Every row comes from one small tree of marks. The marks that hang from a mark follow it in brackets, in alphabetical order. Every link used is in the known rows. Which tree was each row made from?
Known rows
vitut[gunor mera[bevotof[kifi] gatuv mavat]]: 40  41  5  -8  -23  -12  3  27  -47  -14  -20  -22  23  -54  8  -23  -2  4  59  9  -7  4  3  7  38
gisebu[finel gipe vitut[mera]]: -4  -12  6  7  -24  -20  18  42  -7  23  -23  -7  1  64  -12  -14  41  -29  -34  -3  -3  11  -14  -1  -1
vitut[mera[bevotof[kifi]] peno]: 33  45  11  13  3  5  13  24  -43  14  -5  -8  29  -54  0  -41  -9  -21  -28  12  -4  -23  1  -19  2
popek[bevotof[kifi[nasup]]]: 0  21  47  8  22  53  7  55  -8  33  -2  19  1  -22  4  -6  32  -1  17  40  11  15  50  -47  -6
safan[finel[gisebu[gipe vitut]]]: 20  21  -24  0  -7  5  -24  78  -22  -19  23  -15  9  39  -22  -2  43  -11  -7  -4  -2  25  8  18  1
vupo[gisebu[gipe vitut[mera]]]: -1  -16  13  -13  -32  -2  2  41  -42  29  18  -32  10  37  -8  -7  43  -14  12  6  -27  1  12  14  -32
vitut[mera peno]: 32  7  15  -4  -42  3  5  20  -49  32  -5  -23  9  -48  14  -42  7  -5  -40  1  -3  -28  -3  -28  -3
vitut[gunor mera[bevotof[kifi] mavat] peno]: 40  56  12  -14  -9  -26  -13  8  -60  -11  -7  -13  22  -68  21  -24  -4  -5  7  -4  -8  -5  -11  -18  34
gisebu[gipe vitut[mera[bevotof gatuv mavat]]]: 4  -13  2  22  -27  -21  17  33  -27  -19  -14  -2  9  20  -3  -20  12  -1  52  -14  -13  -9  0  23  2
finel[gisebu[vitut[mera]]]: 8  15  5  24  -8  26  -2  53  -33  10  18  -11  20  26  -7  -26  17  -5  -38  -10  21  12  -8  -7  17
finel[gisebu[gipe vitut[mera[gatuv]]]]: 10  2  -7  17  -10  3  27  57  -31  -9  9  -20  29  46  -6  -30  25  3  -14  -16  18  15  3  8  17
gatuv[mera[mavat]]: 7  -7  -3  13  -58  5  -23  19  0  27  4  24  -12  -24  7  -8  52  20  65  -1  5  -31  44  12  22
peno[vitut[mera[gatuv]]]: 20  13  4  31  -36  1  29  42  -48  27  -15  -9  7  4  10  -43  -9  4  8  26  25  -34  -12  -7  2
vupo[gisebu[finel vitut[gunor]]]: -4  15  26  -40  -24  2  -9  43  -17  48  22  -28  12  8  -4  10  55  -21  -11  11  -36  15  -3  13  -18
mera[bevotof gatuv]: 31  22  16  15  -28  16  35  46  -8  7  3  -8  26  -60  -17  -22  -1  10  43  16  -14  -25  25  26  -7
bevotof[kifi[nasup vesaf]]: -1  36  36  -16  30  60  7  69  -18  56  19  5  -1  7  -18  -20  25  -2  23  45  10  -3  64  -54  6
gisebu[finel gipe vitut[gunor mera peno]]: 5  10  6  -29  -20  -49  27  30  -31  10  -20  -15  17  29  20  -11  42  -21  -58  -22  -7  23  -29  -16  14
gatuv[mera[bevotof mavat]]: 8  14  6  31  -43  -4  -17  21  -1  9  6  25  2  -38  -1  -3  30  13  74  5  2  -37  38  22  18
mera[bevotof[kifi[nasup vesaf]] mavat]: 5  46  43  15  25  30  -22  46  -12  14  19  11  -3  -17  -26  -11  -6  -3  78  38  -5  -30  46  -23  10
peno[vitut[gunor mera[bevotof gatuv mavat]]]: 26  38  12  24  -33  -31  13  31  -62  -8  -14  -11  12  -18  21  -24  -22  10  43  19  20  -25  -25  1  25
finel[gisebu]: 27  22  10  16  -15  29  -3  52  -18  17  30  -14  14  3  -22  -20  26  8  -28  1  23  3  19  -2  16
gisebu[finel gipe vitut[gunor mera[mavat]]]: 1  -4  7  -15  -33  -46  -3  30  -20  3  -25  -11  -6  52  5  0  45  -17  -8  -15  -6  25  -23  -1  25
mera[gatuv mavat]: 30  -12  7  -5  -54  13  -8  23  -4  15  -1  -6  -9  -44  -6  -27  23  24  79  1  -22  -36  28  22  9
popek[bevotof[kifi]]: 13  23  35  19  10  47  5  46  1  29  0  27  0  -31  1  -9  35  1  2  24  12  15  37  -20  -8
gisebu[vitut[gunor mera peno]]: 10  14  9  -24  -28  -5  5  27  -55  17  -1  -2  12  -29  33  -18  24  -1  -42  -25  -5  16  -23  -25  15

Which tree is each row?
-7  -10  7  1  -14  -13  17  44  15  25  -6  11  -4  61  -21  -1  57  -19  -26  -8  -8  13  2  10  -4 => gisebu[finel gipe vitut]
-5  2  18  -31  -14  -18  10  34  -11  39  23  -25  16  29  -8  -5  55  -25  -17  3  -43  -9  5  16  -36 => vupo[gisebu[finel gipe vitut[peno]]]
22  41  18  31  -29  -30  -8  29  -65  -3  -8  -3  0  -4  14  -15  -19  4  19  19  29  -20  -29  -10  24 => peno[vitut[gunor mera[bevotof mavat]]]
1  14  7  -36  -11  -42  26  33  -8  13  -4  4  12  25  11  2  59  -12  -49  -26  -12  26  -13  -5  12 => gisebu[finel gipe vitut[gunor peno]]
13  26  5  4  -11  13  -1  53  -46  2  17  -17  24  17  6  -15  22  1  -42  -16  24  33  -14  -11  32 => finel[gisebu[vitut[gunor mera]]]
3  7  8  -11  -21  -5  28  30  -11  34  -22  -14  22  -13  16  -40  17  -27  -39  -6  -26  -18  -29  -6  -4 => gisebu[finel vitut[mera[gatuv] peno]]
-8  37  19  20  2  18  -9  42  -3  20  11  28  7  -20  0  -7  24  6  93  29  7  -35  63  -10  23 => gatuv[mera[bevotof[kifi[nasup vesaf]] mavat]]
33  13  16  21  -42  10  27  41  -36  10  -16  -30  26  -48  -6  -36  -14  -4  23  21  -5  -25  6  7  -3 => vitut[mera[bevotof gatuv]]
1  18  14  -2  -16  -44  24  44  -23  -2  -22  -13  19  42  -2  4  29  -27  -30  -7  0  32  -25  2  15 => gisebu[finel gipe vitut[gunor mera[bevotof]]]
37  24  -20  -2  -18  3  -26  76  -24  -14  21  -29  8  23  -28  -5  40  -6  -4  8  3  15  20  15  2 => safan[finel[gisebu[gipe]]]
20  38  1  47  -4  -7  13  32  -40  3  -15  5  12  -1  -1  -42  -24  -4  48  30  16  -41  -11  6  12 => peno[vitut[mera[bevotof[kifi] gatuv mavat]]]
10  28  6  -1  -3  19  -1  55  -28  4  30  -2  20  15  -2  -5  35  10  -35  -20  20  35  -2  -2  30 => finel[gisebu[vitut[gunor]]]
41  25  15  -35  -47  -18  7  20  -69  19  -7  -31  16  -62  34  -25  15  5  -45  -9  3  3  -12  -35  21 => vitut[gunor mera peno]
30  43  1  13  11  29  37  48  -1  7  1  7  34  -49  -25  -29  7  1  46  21  -12  -10  36  25  4 => mera[bevotof[kifi] gatuv]
41  39  25  -13  -40  -37  -15  7  -66  -11  -5  -26  16  -76  27  -19  -10  2  4  -8  -10  -18  -20  -18  25 => vitut[gunor mera[bevotof mavat] peno]
-8  -6  18  -21  -21  -8  4  44  -5  41  20  -24  8  49  -21  4  59  -25  -1  10  -36  2  11  23  -33 => vupo[gisebu[finel gipe vitut]]
-3  30  4  21  -2  11  -13  31  -1  12  2  32  9  -22  -6  -7  34  4  89  22  2  -26  59  1  28 => gatuv[mera[bevotof[kifi[nasup]] mavat]]
2  27  15  -35  -12  -13  10  31  -8  31  1  6  11  -14  17  -4  44  -14  -58  -19  -17  17  -24  -12  12 => gisebu[finel vitut[gunor peno]]
-1  -4  6  -5  -16  -32  26  29  -15  20  -18  -9  11  39  4  -25  36  -30  -53  -13  -12  -2  -22  -10  -5 => gisebu[finel gipe vitut[mera peno]]
16  33  17  53  -20  -5  14  41  -51  17  -7  0  7  7  -3  -29  -23  -8  -7  31  31  -33  -20  -11  -1 => peno[vitut[mera[bevotof]]]
23  45  22  16  7  24  7  41  1  2  11  6  14  -48  -18  -28  -9  9  99  22  -18  -41  39  21  8 => mera[bevotof[kifi[vesaf]] gatuv mavat]
-3  36  2  18  4  22  15  46  -5  24  4  28  24  -21  -7  -8  37  -1  50  28  12  -10  61  -7  20 => gatuv[mera[bevotof[kifi[nasup]]]]
26  27  4  7  -40  -16  30  42  -64  16  -15  -15  12  -7  26  -30  -1  13  5  18  29  -9  -19  -13  20 => peno[vitut[gunor mera[gatuv]]]
26  23  4  9  -45  -24  8  29  -61  7  -17  -12  1  -8  27  -29  -5  17  35  14  21  -20  -22  -7  27 => peno[vitut[gunor mera[gatuv mavat]]]
8  32  -6  30  -13  7  -15  23  6  9  5  38  8  -29  -7  -8  37  5  77  10  3  -25  48  21  27 => gatuv[mera[bevotof[kifi] mavat]]
25  57  1  20  -4  -14  37  45  -59  1  -15  -4  28  -11  14  -30  -14  1  14  27  28  -4  -16  -6  25 => peno[vitut[gunor mera[bevotof[kifi] gatuv]]]
45  15  8  -40  -58  -29  4  7  -63  1  -15  -37  15  -80  43  -36  7  18  23  -14  -18  -19  -11  -14  29 => vitut[gunor mera[gatuv mavat] peno]
23  38  -18  -15  -10  13  -35  76  -31  -13  25  -18  13  8  -9  3  39  -8  -15  -4  -2  35  -3  10  14 => safan[finel[gisebu[vitut[gunor]]]]
-4  -14  14  -19  -25  5  1  44  -25  31  32  -17  6  33  -15  3  57  -6  18  2  -29  3  24  22  -34 => vupo[gisebu[gipe vitut]]
8  15  -1  8  7  -1  16  48  -22  -6  31  1  25  35  -6  -20  37  5  -41  -28  15  12  7  0  12 => finel[gisebu[gipe vitut[peno]]]
2  20  25  -44  -25  -13  -2  31  -41  44  12  -44  24  -8  17  -9  37  -30  -32  7  -40  2  -22  -3  -19 => vupo[gisebu[finel vitut[gunor mera peno]]]
9  50  33  -1  29  42  44  70  -13  22  10  -6  33  -37  -16  -28  -7  1  66  45  -8  -21  55  -14  -1 => mera[bevotof[kifi[nasup vesaf]] gatuv]
25  25  -24  -4  -9  -8  -20  67  -41  -22  15  -27  19  26  -6  -17  30  -19  -25  -7  -5  15  -6  6  1 => safan[finel[gisebu[gipe vitut[mera peno]]]]
19  44  2  45  1  2  36  45  -43  12  -15  3  24  0  -2  -44  -21  -8  18  34  24  -29  -9  0  6 => peno[vitut[mera[bevotof[kifi] gatuv]]]
